Known rows, with every step that occurs:
desidi, fuzur, situ, lapunet, zeram, kopadi: [  8.3 -50.6   5.6   9.0  -1.9   3.9   5.1  17.8  18.6  11.2   5.6  13.3
  -4.4  21.7   5.7  -3.3  20.1 -18.7  -7.6   6.1]
desidi, suku, situ, lapunet: [  8.6 -20.9   3.5  23.1  -1.9 -33.0  12.4   7.0  20.0   4.1  -8.0  14.9
  -4.0   8.3   2.1   1.6  14.1 -18.5  -4.0  -2.5]
sozuv, suku, desidi, fuzur: [ 18.5  -5.4   4.3  25.6   1.3  -6.5   7.2   7.3  22.1   6.3   6.2   3.8
  -9.8   4.8   4.9  -5.3  16.3 -12.3  -2.2  33.2]
fuzur, sozuv, suku, situ, lapunet, zeram, kopadi: [  7.9 -67.4   8.7  10.7  -3.8  -2.5   9.0  14.6  17.8   9.8   0.5  15.9
  -9.2  13.0   5.1  -6.2  14.1 -19.0  -9.4  23.9]
sozuv, suku, situ, lapunet, zeram, kopadi: [  5.0 -56.9   6.1  13.1 -10.5 -25.5  11.9  16.9  19.7   8.4   0.9  13.3
  -5.5   7.2   2.3  -6.8  21.7 -16.5  -4.5  21.5]
sozuv, suku, desidi, fuzur, situ, lapunet, zeram: [ 19.5 -26.2   5.4  23.1  -0.4 -24.3  11.7  14.8  26.7  17.0   0.6   8.4
  -9.7  17.7  16.1   0.3  21.5 -31.0 -11.3  28.5]
fuzur, sozuv, suku: [ 10.9 -17.6   6.4  14.6   1.8  18.1   8.1  10.6   8.5   0.6   1.9   6.0
  -8.7   6.6  -2.9  -5.7  11.2 -10.4  -1.1  20.5]
lapunet, zeram, kopadi: [  0.7 -33.4   2.1   9.0 -10.4  10.5   6.6  16.9  12.8   6.3   4.5   4.0
  -0.7   5.3  -3.1  -6.5  11.7  -3.6   1.0   7.8]
situ, lapunet, zeram, kopadi: [  3.7 -45.3   6.3   5.6  -8.3   6.7  10.3  21.3  17.3   7.6   2.0   9.4
   1.1   5.6  -3.1  -8.9  15.4 -10.7  -0.6   2.2]
situ, lapunet: [  8.1 -10.6   4.2   6.5  -4.3  -4.3  14.1  17.2  12.6   1.1  -3.3   7.3
  -0.1   7.3  -5.6  -5.1  13.5 -13.1   2.7  -3.4]
suku, situ, lapunet, zeram: [  2.8 -19.5   0.3   7.5 -11.2 -29.7  16.7  17.8  16.9  12.0  -7.5   7.6
   0.9  13.3   6.3   1.8  11.7 -23.0  -2.9   0.2]
desidi, suku, situ, lapunet, zeram, kopadi: [  4.0 -56.0   5.3  22.4  -6.1 -22.0   8.5  11.0  24.7  10.9  -2.2  17.6
  -2.6   6.2   5.1  -1.5  15.7 -16.5  -7.2   3.8]
suku, desidi, fuzur: [ 15.7   3.7   1.4  19.2  -0.5  -1.7   6.9   7.6  19.8   6.9   3.0   2.9
  -6.9  10.3   4.6  -2.3   7.2 -10.2  -1.6  18.0]
sozuv, suku, desidi, fuzur, situ, lapunet: [ 23.6 -19.8   6.4  22.7   2.1 -26.1  11.2   9.0  22.0   6.9   0.3  10.5
 -14.4  19.1   8.6  -1.3  20.6 -24.2  -8.8  29.1]
fuzur, desidi, suku, situ, lapunet, zeram: [  8.9 -53.7   5.9  28.1  -2.3 -30.7  14.1  11.0  23.6  14.9  -6.1  10.2
  -5.5   3.5  11.9   5.7  13.3 -27.6 -11.4  15.6]
sozuv, fuzur, situ, lapunet, zeram, kopadi: [  9.6 -57.5   8.4  11.2  -4.5 -15.8  12.9  19.8  11.9   6.2   3.5  10.2
  -7.6  15.5   1.4  -6.1  21.3 -19.3  -5.4  23.3]
sozuv, fuzur, situ: [ 11.2 -10.5   2.6  15.2  -2.4 -22.4  13.6  10.8   3.2  -2.1   0.6   3.2
 -11.1  17.0  -2.2   0.0  15.9 -14.2  -0.2  23.4]

Rows:
[  8.5 -82.6   8.5  26.8  -3.6 -21.3   9.4  10.0  23.4  11.5  -0.9  14.8
  -8.6   3.1   7.9   0.8  14.3 -19.0 -12.3  21.7]	fuzur, desidi, suku, situ, lapunet, zeram, kopadi
[ 18.9  -6.5   3.8  16.6   5.6  20.9   4.6   5.7  17.7   8.0   2.5   5.0
  -9.9  15.6   7.5  -1.9  -0.2 -12.5  -6.6  20.8]	suku, desidi, fuzur, sozuv
[ 10.1 -35.8   2.8  30.7  -1.9 -28.6  10.8   1.0  14.7   3.4  -3.9   6.5
 -12.3   4.2   4.3   6.6   8.5 -14.0  -7.2  21.4]	fuzur, desidi, suku, situ
[  4.3 -16.8   3.5   6.8  -7.3  -2.4  15.1  22.6  17.0  11.3  -2.9   5.0
   4.4   6.2   1.5  -4.0  14.5 -19.1   0.0  -3.8]	situ, lapunet, zeram
[ 20.8 -10.7   3.3  15.5   0.2 -22.0  11.2   9.4  19.3   7.5  -3.0   9.1
 -11.3  23.9   8.5   1.9  11.6 -22.2  -8.7  14.0]	suku, desidi, fuzur, situ, lapunet
[ 10.9 -41.4   7.4  14.7   4.6   1.5   8.6  14.8  23.7  17.5   2.1  14.3
  -5.2  15.7  14.7  -2.3  16.8 -30.1 -10.8  19.9]	desidi, fuzur, sozuv, suku, situ, lapunet, zeram
[ 16.4 -57.3  10.7  33.5   5.5 -38.8  15.6   7.0  18.2   4.5  -1.4  12.8
 -12.9   1.3   5.0   0.1  17.5 -24.5  -8.5  35.2]	sozuv, fuzur, desidi, suku, situ, lapunet
[ 15.2 -42.6  10.3  36.4   7.3  -7.3  10.7   6.2  13.7   1.8   5.6   5.0
 -11.1  -6.3   0.2  -2.3  16.7 -14.0  -3.6  36.7]	sozuv, fuzur, desidi, suku
[ 14.0 -45.3   6.7  36.2   3.2 -34.8  12.8   2.1  13.4   2.8   1.2   6.9
 -14.5   0.8   4.8   3.1  14.1 -16.8  -6.9  40.8]	sozuv, fuzur, desidi, suku, situ
[ 14.9 -34.9   8.5  14.4   7.3  -0.6   7.9   9.6  18.9   7.0   1.8  16.6
  -9.4  17.2   7.6  -4.1  15.9 -23.7  -8.5  20.6]	desidi, fuzur, sozuv, suku, situ, lapunet
[ 12.0 -23.4   4.9  17.9   5.2   3.7   4.9   4.6  14.4   5.6   4.0  11.0
 -11.6  16.9   7.1  -0.8  12.2 -16.5  -6.7  26.2]	desidi, fuzur, sozuv, suku, situ
[ 13.2 -20.2   8.0  17.4   9.1  31.1   3.0   9.6  14.4   5.0   8.7   8.5
  -7.9   9.4   2.3  -6.7  15.4 -13.1  -3.3  22.2]	desidi, fuzur, sozuv, suku
[ 10.7 -11.3   4.7  10.5   7.3  36.0   2.4   9.6  12.0   5.4   5.3   7.2
  -4.9  14.3   1.9  -3.0   6.3 -11.1  -2.6   7.3]	desidi, fuzur, sozuv
[ 11.7 -33.0   5.9  30.7   2.0  -1.1   8.1   5.6  14.7   2.5   0.5   4.4
  -8.6  -3.0  -0.6   1.1  11.2 -10.6  -3.7  17.7]	fuzur, desidi, suku
